Each row comes from the steps of one path. Every step used is in the known rows, and no mark comes twice. Write the path behind each row, first mark first.
In the rows, zero is written as 128.
Known rows
b/u/z/l: [178 106 125 135 205 112 141 163 116  81 129 104  49  95 141 117 117 141
  92 171  93 113 129  78 152 133 124 125 113 131 109  61 122 125 113 183
 104]
e/s/a/b/u/z/l/j: [167 166 159 146 186 102 165 158 111  94 146  66  38  99 146 144 148 132
 100 155  85  88 130 122 144  92 138 139  90 126  50  61 105 139 127 184
 110]
j/l/z/u/b: [194 116 115 133 169 146 139 102 111 111 116  98  55  78 142 141 112 140
 168 160 125 140 125 150 150 139 122 101  85 141  95  45 100 128  92 190
  91]
s/e/g/a/b/u/z/l: [155 127 147 138 157 146 181 185 152  87 146  61  30 114 141 126 129 148
  96 146  89  74 144 117 155  92 120 168 111 130  61  66  87 108 129 164
 116]
w/b: [173 131 108 154 187 128 109 128 116 120 127 114  83 117 142 172 111 140
 126 167 119 148 139  87 157 135 113 102 111 137  99  81 111 138 109 159
 125]
n/r: [179 123 104 141 182  90 110 131  78 117 140 132  86 105 141 157 115 145
  94 186 102 149 136  73 163 154 108 115  95 132 111  65 112 117  88 149
 107]
a/s: [164 116 101 133 192 101 113 135  86 118 136 129  81 111 132 138 107 142
 135 157  99 135 131  89 141 151 130 134 100 126 113  73 105 143  98 162
 110]
a/b/z/u: [180 134 118 111 172 115 128 135 131  90 145  84  53 120 159 150 128 129
 152 161 101 119 137 129 145 104 134 118 113 137  86  62  82 142 108 169
 126]
w/b/a/g: [162 131 100 143 190 132 111 167 128 110 132  87  59 125 153 158 117 131
 129 158 120 107 137  89 157 116 113 112 120 140  87  77  77 134 119 153
 128]
z/u: [186 123 106 126 188 119 120 116 104 109 130 110  65 100 139 120 102 142
 141 161  97 140 146 108 148 142 108 103 107 130 104  66 104 136 106 157
  99]
a/d: [173 125 106 145 187 112 125 138  94 110 145 129  57 111 135 150 106 144
 142 158  96 125 108 119 163 151 121 106 116 125 103  63 117 141  96 149
 120]
z/b/a: [179 119 124 136 204 133 122 139 118 131 120  95  75 124 149 144 116 142
 119 178 109 127 140  87 153 136 118 112 110 137  91  80  89 136 120 155
 116]
e/g: [164 128  91 131 175 113 110 143 100  96 151 113  70 109 142 122 101 159
 105 136  91 125 130  76 164 157 101 120 110 119 116  73 103 141 116 150
 106]
a/g/e: [162 131  96 118 149 126 135 166 124 124 140 127  58 110 129 125  90 147
 100 147 101 125 143  98 165 149 115 129 125 116 113  77  90 126 109 149
 116]
j/l/z/u/b/a: [194 115 118 129 183 144 144 113 115 110 111  81  48  77 150 124 122 136
 172 167 128 128 123 153 153 128 129 109  89 149  88  46  85 123 102 186
  85]
r/n: [186 134  83 141 172 101 115 115 121 103 128 138  79 109 144 127 105 142
 127 157 111 140 148 109 158 150 112  99 105 121 128  60 117 128 112 146
 107]
u/b/a/s/e/d: [155  97 122 142 168 113 146 156 123 100 105  95  58 128 137 151 137 158
 155 146  98 114 138 132 133  96 129 149  89 134  81  81  92 131 131 148
  98]
a/b: [174 141 120 144 162 117 114 134 121 114 141 112  75 111 140 153 111 139
 142 166 109 134 146 102 154 141 123 121 104 136  97  68  97 143  97 159
 133]
d/e/g/a: [168 134 110 124 157 128 148 147  83 112 130 104  64  98 133  98 103 155
  99 132 109 136 127 103 181 160 111 149 102 132 115  76 106 114 128 135
 103]
g/a: [174 146 110 136 186 112 139 129  91 131 131 128  73  88 137 130  97 149
 106 168 106 142 137  94 168 154 124 133 116 139 111  74 110 120 100 153
 104]
d/e/s/a: [170 158 124 130 155 108 143 138  82 106 123 111  77 108 124 118 114 152
 126 132  99 151 150  93 166 153 109 143  84 135  88  86 126 127 152 138
 103]
z/b/u: [177 134 128 140 198 136 125 122 124 114 125  85  63 123 143 141 116 137
 117 174 107 131 139  78 149 129 122 101 109 124  99  71  94 143 114 158
 114]
v/u/z/b/a/s/e/d: [162  96 110 118 177 130 150 175 142 100 105  80  45 143 132 160 148 145
 114 140  72 103 139 141 124  70 139 149  92 126  83  74  98 130 123 169
 120]
b/a/g: [167 135  93 122 186 113 115 169 108 102 137 102  56 109 150 122 104 141
 123 153 102 107 136  83 156 143 117 121 122 132 104  71  84 131 112 150
 114]
l/z/u/b: [188 126 111 117 179 142 139 114 110 119 120 110  55  90 147 140 122 138
 167 152 117 141 139 139 143 110 119 113  90 146 102  64  98 123  95 185
 104]
j/l/z/b/w: [193 126 126 127 186 144 146 102 100 124 120  97  61 113 157 163 113 135
 119 171 102 143 102 124 154 161 134  99 116 140  89  61 106 130 102 185
 115]
a/g/e/s: [149 113  96 112 141 114 134 167 115 123 156 133  60 118 118 112 103 153
  84 135  92 121 137  98 165 144 115 153 111 105 117  79  89 137 129 152
 103]
e/s: [164 118 102 127 173  96 113 132  88 110 149 135  81 108 127 122 111 154
 104 151  93 144 133  80 158 155 116 135  98 119 119  77 117 145 124 159
  99]
g/e/d/a/b/u/z/l: [173 105 172 144 170 132 186 170 171  92 109  78  26  98 132 111 149 143
  88 151 107 101 122 148 170 113 132 161  87 143  88  54 107 122 136 165
 116]
j/l/z: [189 139 108 134 177 129 134 109  84 120 130 124  70  85 137 136  95 144
 126 157 115 151 117 115 163 187 126  97 107 129 105  56 128 125  87 177
 107]
u/z/l/j/n/r: [192 101 126 146 185  84 157 121  70 104 126 125  77  88 143 157 113 129
  52 195 106 111 115  93 161 132 125 107  85 115  92  45 133 114  74 172
 109]
e/d/a/b/u/z: [177 139 150 146 184 109 142 144 144  60 116  73  40  98 142 132 152 138
 117 140 112 115 119 131 162  99 140 141  83 154  98  51 104 133 126 163
 126]
v/u/z/l: [183 113  92 118 180 117 131 175 125  95 126 121  53  86 137 129 112 144
  95 164  79 125 135  91 149 141 121 130 100 131 126  58 134 126  94 194
 112]
w/b/u: [171 145 114 155 194 128 117 122 128 101 128  85  64 116 144 153 120 131
 128 170 120 139 136  80 156 116 123  99 114 132 101  73 102 139 113 158
 119]
a/b/u/z/l/j/n/r: [187 121 151 154 173  95 164 121 105  86 134  79  55  96 148 155 136 111
  76 200 114  89 119 109 156  93 143 115  80 117  74  31 104 124  72 173
 124]
d/a/s/e: [171 146 125 130 174 124 142 133 109 115 111 104  79 109 130 141 111 144
 159 143 109 142 141 100 138 155 127 150  84 139  89  87 113 112 123 146
 114]

Write each row's path
[182 121 115 137 166 121 138 143  82 105 129 120  57 114 126 131 109 140
 152 149 108 141 107 131 169 160 122 112 105 128 106  67 127 129 111 138
 123]  a/d/e
[178 190 150 134 187 110 167 155 108 115 135  75  48 107 175 178 128 134
 122 167  92 100 127 123 147 128 137 108 115 134  42  72 109 133 108 172
 130]  s/a/b/z/l/j
[179 143 118 130 164 105 122 128 122  97 140 101  63 115 158 155 121 133
 140 170  92 136 128 106 150 129 135 130 120 147  99  70  91 140 104 164
 131]  a/b/w
[152 168 133 114 139 107 164 159 141 113 156  99  60 127 140 153 133 146
 109 141  94 118 146 119 168  99 138 169 110 130  68  88  86 135 146 157
 123]  g/e/s/a/b/z
[190 114 123 139 185 103 162 120  89  97 118 121  71  85 140 136  96 132
  78 171 105 110 116  99 156 140 133 103 102 113  98  55 138 130  89 178
 113]  u/z/l/j/n
[154 155 129 133 148 134 162 165 146  76 153  62  40 115 137 137 129 145
 108 134  96  92 146 119 158  71 132 165 115 132  73  70  75 109 124 157
 122]  s/e/g/a/b/u/z
[181 146 136 124 184 108 149 154 102 115 143  92  51 110 170 163 127 133
 110 176  96 109 108 124 144 141 144 107 117 122  76  66 109 139  94 181
 130]  a/b/z/l/j
[183 140 119 116 204  98 150 148  77 113 134 109  55 101 169 147 113 141
  88 173  90 123 101 101 147 160 138  97 125 116  96  73 130 129  99 179
 109]  b/z/l/j
[189 127 129 139 193 103 169 114 100  79 119  93  52  84 142 116 105 123
  79 173 106 101 114  92 154 120 144 100 106 107  98  48 130 131  94 178
 106]  b/u/z/l/j/n
[176 153 152 151 178 118 140 124 142  83 114  69  42 101 144 123 142 139
 136 146 114 123 123 126 163 127 130 128  83 146  94  53 102 142 124 143
 121]  e/d/a/b/u
[178 127 148 110 159 126 175 138 160  98 117  77  33 111 148 127 146 141
 127 138 108 121 122 179 166 104 135 145  96 144  84  63  86 130 137 149
 117]  g/e/d/a/b/z/u
[155 155 117 136 155 121 163 165 130 115 122 111  40 116 132 137 105 160
  94 121  83 107 151 123 170 129 101 125 120 124  76  76 100 131 133 130
 109]  s/a/g/e/d
[181 165 133 119 173 113 132 143 134  91 131  88  66 105 161 155 132 134
 142 156 122 131 119 107 162 135 144 141  97 156  96  70  97 128 117 164
 139]  d/a/b/z
[162 128 108 130 168 116 132 138  99 118 129 120  79 126 127 149 102 146
 148 151  93 137 150  95 130 142 125 135 106 119  90  88 110 125 110 151
 113]  a/s/e
[168 136 114 146 191 116 151 139  87 129 144 128  50  98 134 144 106 145
 127 163 100 120 106 133 174 143 130 128 120 135  98  63 110 127  92 145
 113]  g/a/d
[162 114 124 132 160 114 162 146  67 122 143 126  53 107 115 113 122 146
 121 143 104 132  99 147 181 147 131 159  94 127 104  69 119 125 128 136
 103]  g/a/d/e/s
[164 143 144 141 188 121 171 168 111  99 154  60  25  89 155 125 136 136
  74 155  94  74 107 133 159  99 140 145 108 123  76  50  84 127 102 180
 111]  e/g/a/b/u/z/l/j
[187 135 124 140 199 109 141 135  75 134 127 118  63  90 150 134 101 144
  99 177  93 131 119 101 147 178 119  92 111 114  95  70 131 133  92 169
 103]  z/l/j
[158 109 108 106 172 155 159 147 121 108 128  68  40 122 148 125 139 143
 184 120 101  97 141 154 126  76 120 156  85 134  68  77  62 116 125 169
  94]  l/z/u/b/a/s/e/g
[183 128  96 124 148 133 139 167 127  94 109  83  34  96 137 129 135 133
 182 154 113 131 109 151 165 110 141 136  83 141 121  56 101 127 106 155
 115]  v/u/b/a/d/e
[184 177 161 158 176 116 186 119 131  82 119  59  44  90 149 148 121 116
 113 167 108  78 140 115 154  88 142 112  95 126  46  47 110 136 101 170
 128]  s/a/b/u/z/l/j/n
[173 117 125 120 167 171 165 156 132 152 124  89  45 117 139 133 107 136
 106 157 120 106 122 140 167 150 128 117 118 123  76  62  71 120 110 169
 117]  j/l/z/b/a/g/e
[166 158 118 143 162 130 152 157  92  91 136  88  45 118 135 134 113 153
 148 113  93 109 117 128 179 144  99 125 100 130  73  72 113 130 138 122
 118]  s/a/d/e/g
[191 158 164 143 199 120 159 150 123  92 120  61  39  78 155 134 143 122
 116 169 117 107 109 127 150 122 149 128  85 144  81  52 108 122 104 186
 124]  d/a/b/u/z/l/j
[158 155 119 129 154 110 156 140 115 132 140 126  72 107 119 122 108 159
  98 141  90 140 157  98 171 137 112 153 104 122  87  91 108 129 144 145
  95]  g/e/s/a
[174  78 125 126 163 124 147 149 104  94 125  83  37 113 129 107 149 138
 182 146 113 116 107 171 161  96 125 150  73 137  94  60  84 137 145 149
  88]  z/u/b/a/d/e/s
[173 186 133 153 165 121 131 135 127 115 134  96  71 108 144 167 112 141
 154 156 104 124 164 101 155 128 114 122 101 148  62  73  98 138 111 149
 133]  s/a/b
[180 145  80 124 150 121 109 141 137 102 120 111  64  84 140 148 113 146
 146 162 103 149 141  96 150 122 128 124  87 136 138  62 105 137  88 178
 108]  v/u/b
[182 122 119 127 192 123 127 122 113 115 123 102  70 128 158 161 116 140
 112 176  88 140 124  88 147 135 124 112 121 140 101  81  96 138 116 164
 118]  z/b/w
[156 144 117 140 160 127 135 148 118 118 157  96  61 105 144 134 114 150
 111 145 103 106 135 113 172 129 117 153 105 135  92  64  76 136 107 149
 121]  e/g/a/b
[184 112 109 133 174 126 119 122 123 103 119 104  63  93 143 140 114 145
 160 165 113 138 146 115 144 114 112 114  90 142 108  64  89 137 106 170
  94]  z/u/b
[159 127 109 134 195 106 139 137  79 137 134 129  74  98 132 133 107 142
 121 162 103 129 130 103 151 144 139 156 104 135 108  72  98 130  95 158
 102]  g/a/s
[185 110 138 166 197 104 161 114 100  93 121  81  63 103 149 175 136 111
  59 202 124 102 112  93 159  87 133  96  86 118  77  45 118 118  83 173
 116]  w/b/u/z/l/j/n/r
